Each row was made from one small tree. The marks that hang from a mark follow it in brackets, in the order of their numbers. Every link used is in the known rows. Write each row's tree.
In the rows, 128 means zero.
Known rows
Z47(Z86(Z694)): [100, 141, 139, 202, 117, 149, 148, 115, 126, 148, 123, 155, 140, 151, 136, 129, 111, 105, 143, 147, 170, 137]
Z626(Z191(Z694(Z86)) Z623): [90, 171, 137, 151, 125, 88, 175, 104, 128, 135, 147, 129, 130, 121, 175, 120, 145, 164, 87, 124, 114, 79]
Z623(Z626(Z191)): [129, 119, 88, 145, 95, 109, 161, 135, 146, 142, 135, 127, 137, 132, 115, 137, 132, 116, 132, 138, 100, 138]
Z623(Z626(Z191(Z694(Z86 Z731)))): [98, 127, 89, 145, 99, 97, 143, 135, 150, 143, 131, 148, 147, 119, 135, 130, 129, 113, 115, 145, 118, 134]
Z191(Z694(Z86)): [74, 121, 148, 177, 129, 106, 135, 111, 159, 133, 107, 169, 165, 137, 168, 133, 135, 122, 88, 131, 158, 117]
Z86(Z47(Z382) Z694): [113, 136, 96, 224, 108, 104, 129, 131, 204, 126, 127, 150, 148, 92, 136, 131, 100, 159, 163, 143, 176, 93]
Z694(Z86(Z47(Z382)) Z191(Z626(Z623)) Z731): [126, 231, 123, 119, 147, 84, 137, 155, 178, 102, 121, 188, 121, 48, 120, 73, 117, 124, 164, 140, 167, 101]
Z86(Z47 Z694(Z191)): [101, 92, 115, 215, 117, 117, 120, 133, 166, 117, 122, 157, 152, 102, 126, 111, 111, 133, 163, 118, 183, 102]
Z626(Z191(Z694(Z86 Z731)) Z623): [94, 193, 127, 135, 120, 81, 162, 120, 130, 137, 155, 138, 128, 112, 169, 111, 143, 153, 95, 133, 121, 88]
Z884(Z86(Z47(Z382(Z562)) Z694(Z731))): [86, 149, 104, 165, 123, 94, 160, 159, 180, 155, 120, 171, 141, 82, 111, 95, 109, 137, 132, 192, 193, 132]
Z626(Z191(Z694(Z731)) Z623): [113, 180, 130, 157, 111, 89, 167, 127, 121, 138, 154, 125, 121, 114, 166, 124, 144, 145, 93, 130, 120, 86]
Z731(Z694(Z191)): [112, 150, 135, 166, 120, 106, 151, 136, 125, 128, 105, 166, 137, 139, 154, 99, 119, 94, 147, 172, 152, 139]
Z623(Z626): [127, 113, 102, 166, 103, 134, 146, 135, 154, 136, 123, 140, 148, 133, 129, 143, 113, 97, 130, 130, 125, 143]
Z694(Z191(Z626(Z623)) Z731): [140, 203, 150, 128, 139, 114, 152, 151, 132, 115, 127, 168, 123, 96, 121, 104, 121, 94, 144, 118, 156, 124]
Z562(Z382): [107, 153, 133, 184, 83, 101, 143, 119, 170, 129, 98, 149, 135, 144, 148, 124, 130, 140, 153, 144, 109, 131]
Z86(Z47(Z382(Z562)) Z694(Z191(Z626) Z731)): [106, 172, 98, 201, 135, 88, 135, 177, 212, 133, 105, 166, 151, 53, 101, 112, 97, 130, 180, 151, 209, 112]
Z191(Z626(Z623) Z694(Z86(Z47) Z731)): [121, 193, 134, 162, 134, 106, 137, 124, 166, 105, 140, 182, 161, 66, 142, 106, 119, 109, 114, 96, 184, 89]
Z47(Z86(Z694) Z382(Z562)): [78, 186, 130, 218, 138, 119, 173, 150, 174, 179, 91, 139, 136, 123, 137, 147, 101, 127, 137, 195, 182, 135]
Z623(Z626(Z191(Z694(Z731)))): [114, 119, 92, 162, 92, 102, 145, 142, 142, 143, 129, 139, 142, 118, 133, 140, 128, 106, 114, 141, 117, 131]
Z731(Z694(Z86(Z47) Z191(Z626(Z623)))): [120, 187, 124, 145, 137, 102, 154, 125, 148, 106, 122, 181, 145, 91, 140, 66, 114, 103, 164, 144, 167, 115]
Z884(Z86(Z47 Z694(Z191(Z626(Z623)) Z731))): [109, 146, 131, 150, 129, 117, 157, 134, 136, 118, 140, 185, 130, 74, 111, 75, 105, 126, 139, 140, 190, 117]

Write each row's tree
[109, 163, 108, 150, 125, 89, 138, 136, 198, 122, 114, 165, 144, 100, 130, 104, 136, 139, 141, 155, 148, 110] | Z694(Z86(Z47(Z382)))
[104, 180, 162, 166, 147, 117, 161, 96, 155, 114, 129, 170, 164, 100, 161, 130, 116, 124, 94, 90, 166, 95] | Z191(Z626(Z623) Z694(Z86))
[90, 134, 120, 174, 116, 94, 111, 141, 170, 123, 117, 181, 164, 103, 150, 110, 137, 107, 108, 138, 176, 112] | Z191(Z694(Z86(Z47) Z731))
[111, 160, 97, 153, 114, 100, 140, 129, 163, 125, 125, 174, 159, 119, 140, 78, 125, 105, 157, 169, 160, 132] | Z731(Z694(Z86(Z47)))
[104, 182, 135, 129, 138, 99, 156, 123, 145, 120, 109, 190, 152, 122, 137, 84, 115, 95, 160, 157, 162, 146] | Z731(Z694(Z86 Z191(Z626)))
[103, 163, 129, 186, 111, 142, 139, 131, 125, 150, 131, 163, 135, 142, 131, 120, 109, 95, 151, 158, 177, 144] | Z47(Z86(Z694(Z731)))
[102, 125, 115, 224, 119, 98, 126, 138, 187, 121, 111, 159, 137, 85, 140, 121, 99, 155, 166, 147, 179, 91] | Z86(Z47(Z382) Z694(Z191))
[126, 190, 110, 197, 126, 100, 129, 148, 186, 111, 131, 170, 130, 51, 128, 107, 85, 146, 180, 132, 191, 87] | Z86(Z47(Z382) Z694(Z191(Z626(Z623)) Z731))
[106, 180, 116, 146, 114, 79, 154, 126, 139, 129, 157, 138, 130, 93, 159, 100, 148, 154, 105, 130, 129, 76] | Z626(Z191(Z694(Z86(Z47) Z731)) Z623)
[109, 223, 143, 92, 152, 102, 145, 140, 147, 113, 128, 188, 132, 93, 125, 83, 120, 107, 150, 123, 155, 127] | Z694(Z86 Z191(Z626(Z623)) Z731)
[104, 194, 141, 193, 142, 115, 184, 165, 165, 173, 80, 137, 125, 123, 128, 137, 130, 104, 119, 204, 162, 142] | Z47(Z86 Z382(Z562))
[112, 158, 143, 172, 116, 95, 177, 109, 120, 134, 148, 117, 125, 123, 171, 133, 145, 155, 84, 120, 115, 77] | Z626(Z191(Z694) Z623)
[122, 161, 124, 218, 132, 107, 144, 128, 187, 108, 122, 158, 134, 63, 133, 119, 86, 157, 171, 120, 184, 78] | Z86(Z47(Z382) Z694(Z191(Z626(Z623))))
[84, 165, 103, 153, 119, 54, 152, 163, 182, 151, 116, 148, 146, 94, 127, 116, 158, 141, 110, 171, 146, 108] | Z626(Z191(Z694(Z86(Z47(Z382(Z562))) Z731)))
[106, 126, 128, 148, 125, 110, 149, 140, 144, 122, 128, 194, 138, 81, 96, 77, 111, 113, 146, 148, 196, 133] | Z884(Z86(Z47 Z694(Z191(Z626) Z731)))
[86, 214, 137, 196, 149, 112, 167, 169, 168, 168, 86, 163, 129, 96, 119, 129, 97, 108, 156, 192, 198, 143] | Z47(Z86(Z694(Z191(Z626) Z731)) Z382(Z562))
[104, 180, 132, 165, 133, 122, 139, 129, 148, 124, 141, 168, 141, 107, 135, 118, 89, 126, 163, 113, 178, 118] | Z86(Z694(Z191(Z626(Z623)) Z731))
[101, 171, 114, 159, 129, 82, 142, 140, 163, 119, 101, 181, 136, 100, 152, 75, 115, 117, 161, 189, 160, 123] | Z731(Z694(Z86(Z47(Z382)) Z191))
[134, 188, 144, 159, 133, 115, 170, 125, 125, 116, 121, 164, 136, 115, 149, 97, 107, 96, 150, 145, 156, 126] | Z731(Z694(Z191(Z626(Z623))))
[76, 149, 135, 159, 122, 96, 121, 132, 157, 135, 117, 181, 160, 125, 163, 120, 133, 110, 97, 143, 165, 125] | Z191(Z694(Z86 Z731))
[123, 203, 120, 117, 141, 77, 128, 164, 189, 106, 108, 201, 132, 59, 101, 79, 127, 109, 170, 149, 173, 123] | Z694(Z86(Z47(Z382)) Z191(Z626) Z731)
[87, 174, 110, 160, 141, 78, 152, 157, 177, 136, 89, 172, 146, 97, 144, 78, 120, 113, 156, 197, 170, 131] | Z731(Z694(Z86(Z47(Z382(Z562))) Z191))
[95, 165, 105, 153, 137, 85, 148, 152, 211, 139, 103, 155, 154, 95, 120, 106, 138, 136, 136, 164, 158, 117] | Z694(Z86(Z47(Z382(Z562))))
[127, 158, 111, 188, 122, 118, 123, 142, 166, 107, 144, 170, 146, 69, 115, 96, 96, 123, 179, 104, 195, 97] | Z86(Z47 Z694(Z191(Z626(Z623)) Z731))
[87, 213, 152, 213, 160, 124, 187, 146, 160, 164, 91, 145, 124, 95, 139, 135, 91, 128, 143, 175, 187, 119] | Z47(Z86(Z694(Z191(Z626(Z623)))) Z382(Z562))
[113, 171, 92, 118, 114, 95, 115, 157, 181, 122, 134, 180, 151, 100, 112, 81, 143, 106, 153, 148, 160, 131] | Z694(Z86(Z47) Z731)
[100, 147, 109, 163, 110, 98, 149, 141, 167, 137, 129, 181, 130, 86, 119, 93, 104, 141, 137, 184, 183, 124] | Z884(Z86(Z47(Z382) Z694(Z731)))
[115, 198, 91, 125, 117, 80, 121, 160, 198, 125, 125, 178, 140, 86, 120, 88, 133, 124, 155, 169, 158, 122] | Z694(Z86(Z47(Z382)) Z731)
